What can hang from each mark
pidim: donu mabo
tiniz: telefe
nidasi: suted
suted: lepob nidasi
donu: telefe
lepob: mabo pidim suted
mozu: telefe
mabo: donu
gaki: telefe
telefe: donu gaki mozu tiniz

Each row was made from one small tree. Brackets hold a mark, then the marks that hang from it, in alphabetical order. Every link used is in the known rows. Write each row's tree.
Known rows
(mabo (donu telefe)): [  3.8   0.2   8.3   7.0  -6.8  10.0 -10.9  13.5 -10.0  11.5 -11.6  -8.8
  -6.5   4.5 -15.6 -23.8   4.8  19.0   9.4 -17.8 -16.9  -2.7  -3.9]
(gaki (telefe donu mozu tiniz)): [  8.2  14.9  -2.9  15.3 -11.2  -1.5 -13.6  14.8   1.7   8.9  32.4  -9.1
  -5.5 -16.0   6.1  21.0  36.0  17.7  -7.6   9.8 -39.4 -31.4   1.3]
(suted nidasi): [  1.4   4.4   3.3  -4.5  -5.3   5.8 -15.6 -10.2 -13.7  15.3   8.4   7.9
  17.2  -8.1 -14.3   3.7   9.6   5.4   7.5   1.7  -1.3  22.5  -5.6]
(mozu (telefe donu gaki)): [  7.4  16.1   3.0   4.0  -9.7   7.3 -19.0   3.3  -2.8   5.9  36.5  -9.3
   0.7 -12.8   3.6   1.4  25.0   8.4  -2.4   0.6 -33.1 -21.0  -1.0]
(telefe gaki mozu tiniz): [  6.3   9.8  -2.8  -0.1 -11.0  -0.3 -15.2  15.0  -4.8   3.8  44.9  -9.7
  -3.9 -10.8  -2.2  20.1  34.5  16.2  -1.7   4.4 -40.1 -19.2  -4.8]
(donu telefe): [  2.9   4.7   2.8   1.7  -8.9   8.8 -19.2   8.6 -13.8  13.1  15.7  -3.8
  -2.1  -4.3 -17.1 -12.6  10.1  22.6  15.8  -9.1 -12.9  -2.0  -9.5]
(tiniz telefe): [  0.1   2.5  -4.3   1.0 -16.4   4.1 -16.5   4.1  -7.0   9.5  25.0  -1.7
   1.0  -0.1 -16.4   1.3  16.4  23.3   6.1  -4.5 -21.5   1.5  -2.5]
(pidim (donu (telefe gaki mozu tiniz)) mabo): [  6.9   9.7   4.2  11.1   4.6   9.5  -8.8  38.8  -2.9   9.1  14.3 -14.0
 -22.1  -3.0   7.2   1.7  22.6  10.7   3.1  -4.3 -38.7 -34.3 -11.6]
(tiniz (telefe gaki mozu)): [  2.4  13.0  -8.8   4.4 -19.7   0.9 -14.8   8.8  -6.0   0.5  40.8  -8.2
  -4.5  -1.1  -1.8   6.0  34.3  22.3   5.4   2.4 -44.9 -17.8   3.7]
(nidasi (suted (lepob (mabo (donu (telefe tiniz))) pidim))): [  3.0 -12.4  14.3   6.4   5.4  11.5   7.6  14.1  -5.1   6.5 -30.7   1.8
  14.4  -9.3 -14.1  -7.6 -15.9  -5.9  -9.2 -14.1  12.7  36.6  -6.5]
(telefe donu mozu): [  7.5  13.2  -2.1   9.3 -11.2   2.1 -14.1   1.9  -9.1  13.6  13.5   2.2
   0.6  -4.2  -2.1  -4.4  24.7  15.4  -6.5   7.3 -20.9 -10.2  -1.2]
(lepob mabo pidim suted): [  0.7  -4.6   6.4   3.9  -6.5  19.6  -8.7   1.3   0.1  11.1 -10.4  17.9
  27.6   8.9 -17.8   3.8 -11.5   2.7 -12.7  -0.3  16.1  40.2  -9.3]
(gaki (telefe mozu tiniz)): [  6.4  11.2  -5.2   7.2 -12.2   1.8 -14.0  12.7   2.3   6.9  37.3  -9.9
  -2.8 -14.2  -3.2  25.2  33.1  19.2   1.8   9.1 -36.6 -23.2   0.5]
(suted (lepob pidim) nidasi): [  2.6   3.5   6.5  -5.7   0.1  11.8  -8.5 -13.5 -10.3   9.3 -11.8  13.4
  31.6 -14.3 -12.0  -3.5  -7.9  -7.9   0.3   3.9  14.9  47.8  -4.7]
(mabo (donu (telefe gaki mozu tiniz))): [  6.6   6.4   4.9   9.9  -7.4   2.3 -10.2  28.2  -5.5   1.3  19.2 -20.5
 -16.6  -5.0   0.4  -1.0  26.5  21.3   2.2 -10.7 -46.8 -30.9  -0.7]
(gaki telefe): [  3.5   9.1  -1.0   4.2 -12.7   7.1 -15.4   2.5  -3.3  10.3  18.8  -3.6
   4.3  -3.8 -11.0   6.6  19.6  13.7   9.7  -0.4 -20.2  -4.3  -2.6]
(gaki (telefe mozu)): [  5.7  15.9  -5.6   8.0 -14.7   6.2 -13.4   2.7  -2.0   7.6  22.1  -4.6
   1.5  -5.4  -4.1   8.2  29.4  16.1   6.4   8.6 -29.6 -14.6   3.9]
(tiniz (telefe mozu)): [  2.0   9.0 -10.0   4.9 -18.3   3.2 -14.9   3.7  -4.7   6.9  29.7  -3.2
  -2.3  -2.9  -9.6   2.0  27.0  25.6   3.8   4.5 -30.8  -8.6   4.1]
(mozu telefe): [  5.3   8.5   0.0  -3.1  -9.9  12.5 -18.8  -1.2  -1.5   9.4  29.0  -4.0
   6.5 -11.6 -14.7   1.4  14.9  14.2   5.5   1.7 -16.5  -3.3  -1.5]
(suted (lepob (mabo (donu telefe)) pidim) nidasi): [  1.9  -3.7  12.7   6.5   5.4  17.8  -0.1  -1.2  -7.7   5.2 -45.8   6.1
  23.0  -2.2 -10.2 -35.8 -26.1  -3.8  -2.4  -6.8  18.3  48.6  -4.3]
(nidasi (suted lepob)): [  2.7   0.8   5.3  -4.9  -3.4   3.8  -3.9 -11.9 -15.2  14.8   3.0  12.1
  20.2 -15.0 -21.6   7.0   9.3  -8.6   6.9  -3.8  13.1  30.7  -3.0]
(pidim (mabo (donu (telefe gaki mozu tiniz)))): [  6.8   4.7   5.5  11.7  -2.1   7.7  -5.7  30.1  -0.7   6.7   7.1 -16.3
 -19.1  -3.7   5.2 -10.8  20.9  13.1  -1.1 -10.7 -42.4 -27.7  -9.8]

Write each row's tree
[  1.8  -1.7  11.0   5.8   4.6  11.8  -3.3  -2.4 -11.3   8.0 -31.3   4.2
  16.1  -5.2 -14.5 -34.8 -14.6   1.0   3.9  -6.6  15.3  34.5  -4.4] -> (suted (lepob (mabo (donu telefe))) nidasi)
[  6.5   7.1   6.4  13.0  -4.0  18.2  -2.5  21.6  -0.5   4.5 -22.5  -8.8
  -7.2   8.0   8.3 -28.3   4.7   5.5  -2.7 -10.8 -32.3  -5.9  -6.9] -> (lepob (pidim (mabo (donu (telefe gaki mozu)))))
[ -0.6  -1.0  10.1   1.5   1.1  19.9  -7.4  -6.4  -2.1  19.0 -20.3  23.6
  31.5  -4.2  -8.8   8.5 -10.8 -13.4  -6.3  -1.5  20.1  44.4 -12.4] -> (lepob (pidim mabo) (suted nidasi))
[  3.5   1.5  11.0   1.2  14.0  20.1   0.9   1.3  -4.2  15.8 -42.9  15.4
  21.9  -2.9  -3.2 -12.7 -17.4 -21.1  -5.4   1.9  19.5  43.4  -9.1] -> (suted (lepob (pidim donu mabo)) nidasi)
[  6.1   6.7   3.3  10.9  -8.8   9.3  -9.6  13.1  -8.2   8.5  -7.2  -9.9
  -9.0   3.3  -8.6 -22.7  14.0  22.1   6.4  -9.0 -26.8 -13.6   1.7] -> (mabo (donu (telefe mozu)))
[  4.4  16.5  -6.6  12.5 -18.7  -3.0 -14.4   8.9  -6.0   3.1  35.8  -7.6
  -7.5  -2.7   7.4   1.6  37.0  20.5  -4.5   3.7 -46.8 -26.3   4.3] -> (tiniz (telefe donu gaki mozu))
[  2.4  -5.3  11.2   1.5   4.3  16.1   2.9  -9.4  -3.7   6.2 -46.9  12.0
  31.6   1.7 -10.7 -25.8 -23.3 -11.3 -13.1  -1.1  21.9  58.9  -2.4] -> (suted (lepob (mabo donu) pidim) nidasi)
[  6.0  11.0  -0.7   4.5  -9.4   1.1 -18.4  24.3  -8.4   2.5  45.9 -15.6
 -12.0 -15.1  -1.4  10.4  32.2  24.5   9.1  -2.2 -42.7 -30.0  -6.6] -> (donu (telefe gaki mozu tiniz))
[  3.4  -3.1  12.8   1.8   7.5  17.7   4.2  -6.8  -1.9  13.3 -51.3  12.5
  24.6  -3.5  -5.5 -25.2 -19.2 -18.5  -9.7  -5.9  15.1  49.6  -7.3] -> (suted (lepob (pidim (mabo donu))) nidasi)
[  5.1   4.9   9.4  10.2   6.8  18.7   2.4   1.2  -4.5   9.0 -45.6   5.2
  13.4  -9.8   1.6 -33.6 -12.1  -8.6  -0.7  -2.3   2.6  28.7  -3.6] -> (suted (lepob (pidim (mabo (donu (telefe mozu))))) nidasi)
[  4.7  -1.7  10.5   7.9   0.3   8.8  -7.8  30.6  -2.0   9.0   1.9 -15.8
 -16.0  -1.9  -1.3 -12.7  11.4  10.2   1.4 -20.0 -33.0 -17.8 -15.6] -> (pidim (mabo (donu (telefe gaki tiniz))))
[  2.8  -7.1   9.7   2.6   0.7   8.3   7.5  -7.4  -9.0  11.9 -33.4  10.7
  19.9   0.6 -19.9 -13.9  -6.2 -12.0  -7.0  -8.7  19.6  42.3  -1.2] -> (nidasi (suted (lepob (mabo donu))))
[  2.3  -5.3  15.4  13.4   0.2  25.0  -2.7  16.6   1.7  14.9 -39.0   7.2
   7.7   9.3 -10.1 -17.5 -15.9  -0.2  -5.2 -20.4   3.0  18.5 -10.9] -> (lepob (pidim (mabo (donu telefe))) suted)
[  2.9  -3.6  14.3   6.4   1.3  13.7   7.6   7.5  -9.0   0.9 -34.1   1.4
  16.5   0.6  -7.1 -22.0 -12.3 -11.7  -2.6 -16.3   5.9  35.4  -3.2] -> (nidasi (suted (lepob (mabo (donu (telefe gaki))) pidim)))
[  3.5  -1.2  13.3   4.3  18.3  17.5  -2.8  20.4  -3.5  13.7 -25.9   3.2
   8.7 -16.8  -1.4  -7.5 -15.7 -10.7   0.2  -4.6   8.7  24.1 -14.2] -> (suted (lepob (pidim (donu (telefe tiniz)) mabo)) nidasi)
[  1.4  -0.8   5.4  -3.5   2.4  14.8  -5.1 -14.4  -7.5   8.0 -20.3  17.1
  36.4  -6.4 -12.4 -14.6 -18.1  -8.2  -6.7   8.5  25.4  59.9  -7.9] -> (suted (lepob mabo pidim) nidasi)
[ -0.6  -5.2  13.0   6.3  -0.2  13.4  -3.7  -7.3  -4.1  13.7 -29.5  16.6
  26.2   7.6 -16.6  -2.0  -8.7  -5.4  -9.7  -6.2  18.1  38.4  -1.5] -> (lepob (mabo donu) (suted nidasi))
[  6.3   8.2   1.6  -4.9  -8.5   6.1 -19.8  13.2   0.8   1.7  55.7 -15.4
  -1.2 -18.9  -4.8  22.1  26.8  12.7   1.1  -0.5 -37.6 -20.4  -4.7] -> (mozu (telefe gaki tiniz))
[  6.2   8.1   2.6  12.2  -8.9  -0.8 -15.6  15.0   0.0  11.8  28.5  -8.0
  -3.6 -14.7  -0.8  19.9  26.1  14.7  -5.3   1.1 -30.1 -21.3  -4.4] -> (gaki (telefe donu tiniz))
[  4.1   1.1   9.3   9.0   6.0  23.2  -6.0  25.3  -3.4  16.5 -31.0   0.2
  -4.7   8.8  -4.2 -21.3 -10.5   4.2   2.7 -10.5  -5.5   6.8 -14.2] -> (lepob (pidim (donu telefe) mabo))
[ -0.2  -5.4  15.5   9.1  10.5  19.5  -6.6  22.0  -2.2  10.7 -20.1  10.1
  17.9  -1.4  -8.1  15.2 -16.1  -0.2  -7.6  -4.1  14.5  26.7  -8.3] -> (lepob mabo (pidim (donu (telefe tiniz))) (suted nidasi))
[  3.6   4.3   4.2   0.6  -7.6   2.5 -20.3  23.9 -10.6   5.5  41.4 -14.7
  -9.1 -11.7  -8.3   8.7  23.0  21.9  11.7 -10.4 -33.4 -19.5 -12.7] -> (donu (telefe gaki tiniz))
